Known rows, with every step that occurs
durun -> puge -> nokem -> rebo -> rerisik -> vono -> topoz: [ 23 -22  11  27  22   3  -4   5  22 -11  39 -21 -12  32  25  -7  15 -11
 -14  29  -2  -1 -10  22 -10   4  20  32 -34 -15 -13]
puge -> sabino -> rebo -> rerisik -> vono -> topoz: [ 21 -18   7   4  41   5   9  12 -17  19   3 -34 -21  25  31  14 -11 -17
  -7  20 -13  16 -17  36 -11 -25  26  22 -18 -22  -7]
topoz -> rebo: [ 26 -14  11  -3  -7  11  -8   2   1   6  12 -13 -10 -17   4  12   4   3
 -20  10   0   5  -8  19 -13 -13   0   7  -2   0   1]
veti -> puge -> nokem -> vono -> topoz -> rebo -> rerisik -> paniv: [ 16   5  25   2 -21  29  14   1  12   4  14 -42 -21 -37   3  17  17   3
  -5  18  18  16   4  54 -25 -12  42  11 -57  -7 -28]
durun -> puge -> sabino -> rebo -> veti: [ 11  -2   3   5  26   4  13 -25 -26   2  14  -1 -12  26  16  34 -18 -12
 -14   6 -14  13 -22  26  19 -19   0  11 -20 -21 -13]
sabino -> vono -> topoz: [  8 -17  -5   4   0  10  -8  -4   5   3   0 -20  -7   4  19   5 -12  -5
 -18   2 -11   0  -6  16 -27 -11  19  11  -4 -17 -20]
vono -> topoz: [ 12 -13   5  -2   4  -3 -10  14   2   9   8 -19 -12  17  19  -2  -7  -7
 -12   0   2  11   0  11 -31  -1   9  11 -16 -23 -14]
vono -> topoz -> rebo -> nokem: [ 33 -21   7 -14  -4   0   1  25  -1  -7  33 -26 -21 -16   4  -7  -4   9
 -22   7   2  -1  -4  27 -32 -16  -3  30 -19 -17  -6]
durun -> puge -> nokem -> rebo -> topoz: [ 24 -16   3  12   8   4   4  -2  15 -20  48 -11   6  17  21   2  11   7
 -19  10  -3  -6 -16  15   1  15  -5  35 -25 -24 -25]
rebo -> veti -> puge: [ 18   5  19  -1  -7  13  -6 -11 -16  18   7 -10 -13   7  -4   6 -14 -13
  17  -7  11   9 -12  25   1  -7   6 -17 -30 -16 -25]
nokem -> vono -> topoz: [ 13   3   3   9  -2   9  -7   9  14  -7  13 -20  -3  27  17   1   6   4
 -30  16   1   1   3  15 -39  -2  18  13 -20 -26 -14]
topoz -> rebo -> nokem: [ 36 -10   7  -6  -1   7   1  12   5  -7  29 -18 -15 -24  -3 -10  -2   8
 -16   8   1   0 -14  26  -8 -24  -7  17 -11  -2   0]
veti -> rebo -> nokem -> vono: [ 35   5   3  24  12  16   3   6  25 -15  28 -28   2  21  16 -21  10  18
 -19  16 -12   0   0  43 -15 -39   4  22 -26   9  -9]
sabino -> puge -> nokem: [  0   4   6   2 -14  15   2 -18  -2   4 -14 -23  -5 -28  16  -2 -13   1
  -3   0  13  13 -12  -2   9   6  10  -7 -17   3 -23]
rerisik -> rebo -> veti -> vono: [ 26  -3  30  15   7  33  -3 -14  -2  29  -2 -25  -6  28  18  -3 -14  -9
  18   4  -2  13  -3  35 -20 -34  19  10  -4   6 -10]
nokem -> vono -> topoz -> rebo: [ 25  -8  10   2 -14  14  -4  12   5  -9  20 -24  -6   3  12  17  12  11
 -43  24  -2  -5   5  23 -44  -8  13  19 -15 -15  -7]
durun -> puge -> sabino -> rebo -> rerisik: [  9   3  -9   8  41  -4   9 -16 -13   6   4  -8 -12  14  14  25  -3 -26
  -9  17 -18  22 -19  34  23 -25  -1   9 -30 -23  -5]
rebo -> rerisik -> paniv: [ 17   8   9   9  22  13  -1   3  24  24  -8  -6 -14  -4 -10 -11  -3 -15
  10   8   1  33  -8  38  -8 -15  24   3 -29  -8   1]
vono -> topoz -> rebo -> rerisik: [ 30 -22   7 -12   0   4 -10  19  -7  13  10 -25 -23  -7   0   8   5 -16
 -13  16   5  13   4  36 -34  -6   1  12 -23 -26   5]
rebo -> nokem -> vono -> topoz: [ 23   9  -2   5   3   7   3  20  16 -21  31 -26  -9  20   9 -20   2   9
 -28  14  -1  -6  -5  24 -36 -12  12  24 -30 -28 -13]
rerisik -> vono -> topoz: [ 21 -28  16   7  11   8  -8  16  11  10  12 -18 -11  33  19 -11  -9  -2
 -14  11  -7   1 -13  11 -30  -6  24  22 -11  -9 -12]
nokem -> vono -> topoz -> rebo -> veti: [ 34 -10  20  -7 -17  25  -2   9  -9  -7  26 -20 -12  14   1  19   2   8
 -38  22   4  -6   5  32 -45  -5  13  14 -21 -26  -5]
rerisik -> rebo: [ 14  -9  14  31  13   7   0  10  14  16  -8  -6  -5   7  26 -15  -2  -5
   9   5  -1  13 -11   5 -15 -25  14  14   3  11  -5]
puge -> durun: [ 16   2   8  -2  14  17  -8 -18  10   9  -8 -25  -7  17  18  -4  -2   6
 -14  -5   9  15  -6   4   6  -3  16  -3 -16  -2  -3]
puge -> sabino -> vono: [ -5   7  -8  -4  14   0  -1 -29 -10   2  -2 -25  -3   5  27  18 -17  -3
 -18  -2 -17  11 -20  16   7 -19  24  -7   4 -18 -13]
nokem -> rebo -> veti -> puge -> sabino -> vono -> topoz: [  3   3  -1   1   9  -9   3 -16 -29   4  25 -26 -14  13  35  30 -22  -6
  -8  -5  -3   1   1  29 -13  -8  27  -1 -18 -37 -38]

Rows
[ 23 -12  23  -2 -28  29   4 -15  -5 -27  40 -23 -10  13   7  28  11   8
 -40  25   6  -7  -5  27 -25   5  14  22 -40 -20 -16]
durun -> puge -> nokem -> vono -> topoz -> rebo -> veti
[ 36 -32   9   4  16  13   1  13   6  15  18 -24   4  30  16  -4  -2   4
  -4   0 -13  10  -1  39 -19 -17  -4  31 -19  -7 -16]
veti -> rebo -> topoz
[ 32  -5   2  16  10   7   4  20  21 -13  32 -36  -4  32  26 -16   6  18
 -23  15 -10  -1  12  42 -39 -33   9  36 -34  -6 -15]
veti -> rebo -> nokem -> vono -> topoz
[ 43 -36  19  -4   3   9   4  30   7  -6  35 -24 -21   2   5 -16  -7  11
 -26  17  -7 -11 -17  28 -32 -21  12  40 -15  -1  -5]
rerisik -> vono -> topoz -> rebo -> nokem
[ 38 -28  12  20  29  20   4  22   4  19   1 -22 -17  16  14  -3  -1 -16
  -4  25  -8   4 -15  40 -20 -25  14  28 -18 -10  -5]
sabino -> rebo -> rerisik -> vono -> topoz
[ 25  -9  20  22   9   7  -4   9   6   9  28 -41 -18   4  31  -8  11  -8
  14  15  14   1  -6  32 -11  -2  29  13 -38 -11 -31]
veti -> puge -> nokem -> rebo -> rerisik -> vono -> topoz
[ 29 -25  -2  -8  -8  10   3   8   0 -13  28 -28 -16 -28   8   0  -6   8
 -28   8 -10 -12  -9  32 -29 -27   7  29  -9 -12 -11]
sabino -> vono -> topoz -> rebo -> nokem
[  8   6   5  -2   8  17   1 -22   1  14 -29 -14  -6   1  16  -2 -15   6
 -18  -3   8  14  -1  -7  12   4  14  -9 -20   6 -12]
sabino -> puge -> durun
[ 13   7  27  -3 -22  25  -1 -24 -18   9  12 -32 -14  -9  10   7  -9  -7
  24 -11  25  13 -18  24   9  -1  14 -19 -35 -13 -34]
rebo -> veti -> puge -> nokem
[ 42 -40  33  -7  -7  24  -4  13 -11  10  23 -18 -18  20   4   6 -12   3
 -22  18  -1  -5 -10  28 -35  -6  19  25 -13  -8  -4]
rerisik -> vono -> topoz -> rebo -> veti
[ 32   2  26 -11 -21  36   3 -14 -16   2  14 -37 -18  12   8  28   6  15
 -27   9  20  -3  10  31 -23  -2  27   0 -46 -15 -24]
nokem -> vono -> topoz -> rebo -> veti -> puge -> durun
[ 29 -11   5  17  23  11 -12   2  10  23   1 -25  -7  20  13  -6   7 -14
   8   9  -6  24   7  44  -7 -29  -1   4 -24   2   1]
veti -> rebo -> rerisik
[ 11  19  -4   6  13  -2  25   7 -19 -13  26 -38 -16   0  31  17  -8   7
 -13   8  -4   1 -11  39 -10 -33  17  19 -40 -26 -39]
veti -> puge -> sabino -> rebo -> nokem -> vono -> topoz
[ 30  -7  15   2   8  16   3   7  16  22   1  -8 -19 -27 -16   3   4  -9
  -5  16   0  25  -5  46 -13 -21  18  11 -21   2   9]
topoz -> rebo -> rerisik -> paniv
[ 39 -11  30 -20 -12  36  -9 -20 -12  20  19 -30 -11   5  -3  23  -7  -4
  -9   9  -2   4   1  48 -18 -24   6   3  -8  -2  -3]
topoz -> rebo -> veti -> vono
[ 33 -11  10  -5   4  11 -10   6  -2  13   7 -16 -15 -15 -10   6   9 -14
  -6  16   2  13  -5  36 -11 -13  -3  -2 -15 -12  12]
topoz -> rebo -> rerisik
[ 32 -39  23   1  -1  13  -4  19   4   8  20 -19 -15   9  14   5  -2   5
 -27  20  -7  -6  -9  21 -35 -12  22  28  -5   2  -6]
rerisik -> vono -> topoz -> rebo
[ 10 -12  20 -31 -10  -3   2  -6 -48  16  20 -34 -28   2  16  38 -20  -5
  -8  -7   8  13  -2  34 -19  -6  16  -4 -32 -35 -27]
vono -> topoz -> rebo -> veti -> puge -> sabino
[ 10   5  32  27 -21  31  12  -1  -8   0   8 -40 -11   9  32   2   1   4
  12   7  22   3  -6  22 -30 -13  37   7 -38  -9 -40]
rerisik -> rebo -> veti -> puge -> nokem -> vono -> topoz
[ -2  12   3  -9   1  10   4 -38 -34  12   4 -24 -11   9  13  26 -28 -11
   5 -10  -7   9 -21  32  15 -17  26 -24 -20 -26 -32]
rebo -> veti -> puge -> sabino -> vono
[ 26  -4  24  -2  -4  21  -9 -16  -4   5  38 -53 -10  21  39  13  -6   3
  -1   1  16   3  15  35 -31  -3  19  16 -16 -19 -24]
puge -> nokem -> rebo -> veti -> vono -> topoz
[  2  15  14 -15   4   0   0 -21 -38  18   6 -22 -16  21  12  20 -24 -12
  12 -12   6  21 -16  26  10  -7  16 -23 -29 -29 -27]
rebo -> veti -> puge -> sabino
[ 36 -16   8  22  33   0 -11  28  18   7  24 -17 -11  33  18 -18   6 -10
 -11  25  -5   1  -2  27 -32  -4  20  25 -15 -20  -1]
nokem -> rebo -> rerisik -> vono -> topoz
[ 32  -6  18  -3  10  11 -12  -2  -1  14  35 -32  -9  37  25  13 -10  -3
  -8   5   1   1  19  38 -40  -9  10  17 -13 -25 -16]
nokem -> rebo -> veti -> vono -> topoz
[  9   9   0  20  -3   2   3 -11   9  -6   7 -18   0 -27  31   0  -5   9
  -9   7  13   4   0  -4   5   8   7   1  -9   4 -22]
sabino -> puge -> nokem -> rebo
[ 31 -18  16 -24  -1  19 -14   2  -7  24  12 -44 -20   4   4  18   4 -17
  -8  16  -2  14  15  57 -37 -20   8  13 -23 -17  -2]
veti -> vono -> topoz -> rebo -> rerisik
[ 17   3   7  19   2   2  -6  -6  17 -10  26 -28  -1 -11  35  -2  10   8
  -5   4  15   6  -5   6   0   0   7   6  -3  -3 -12]
puge -> nokem -> rebo
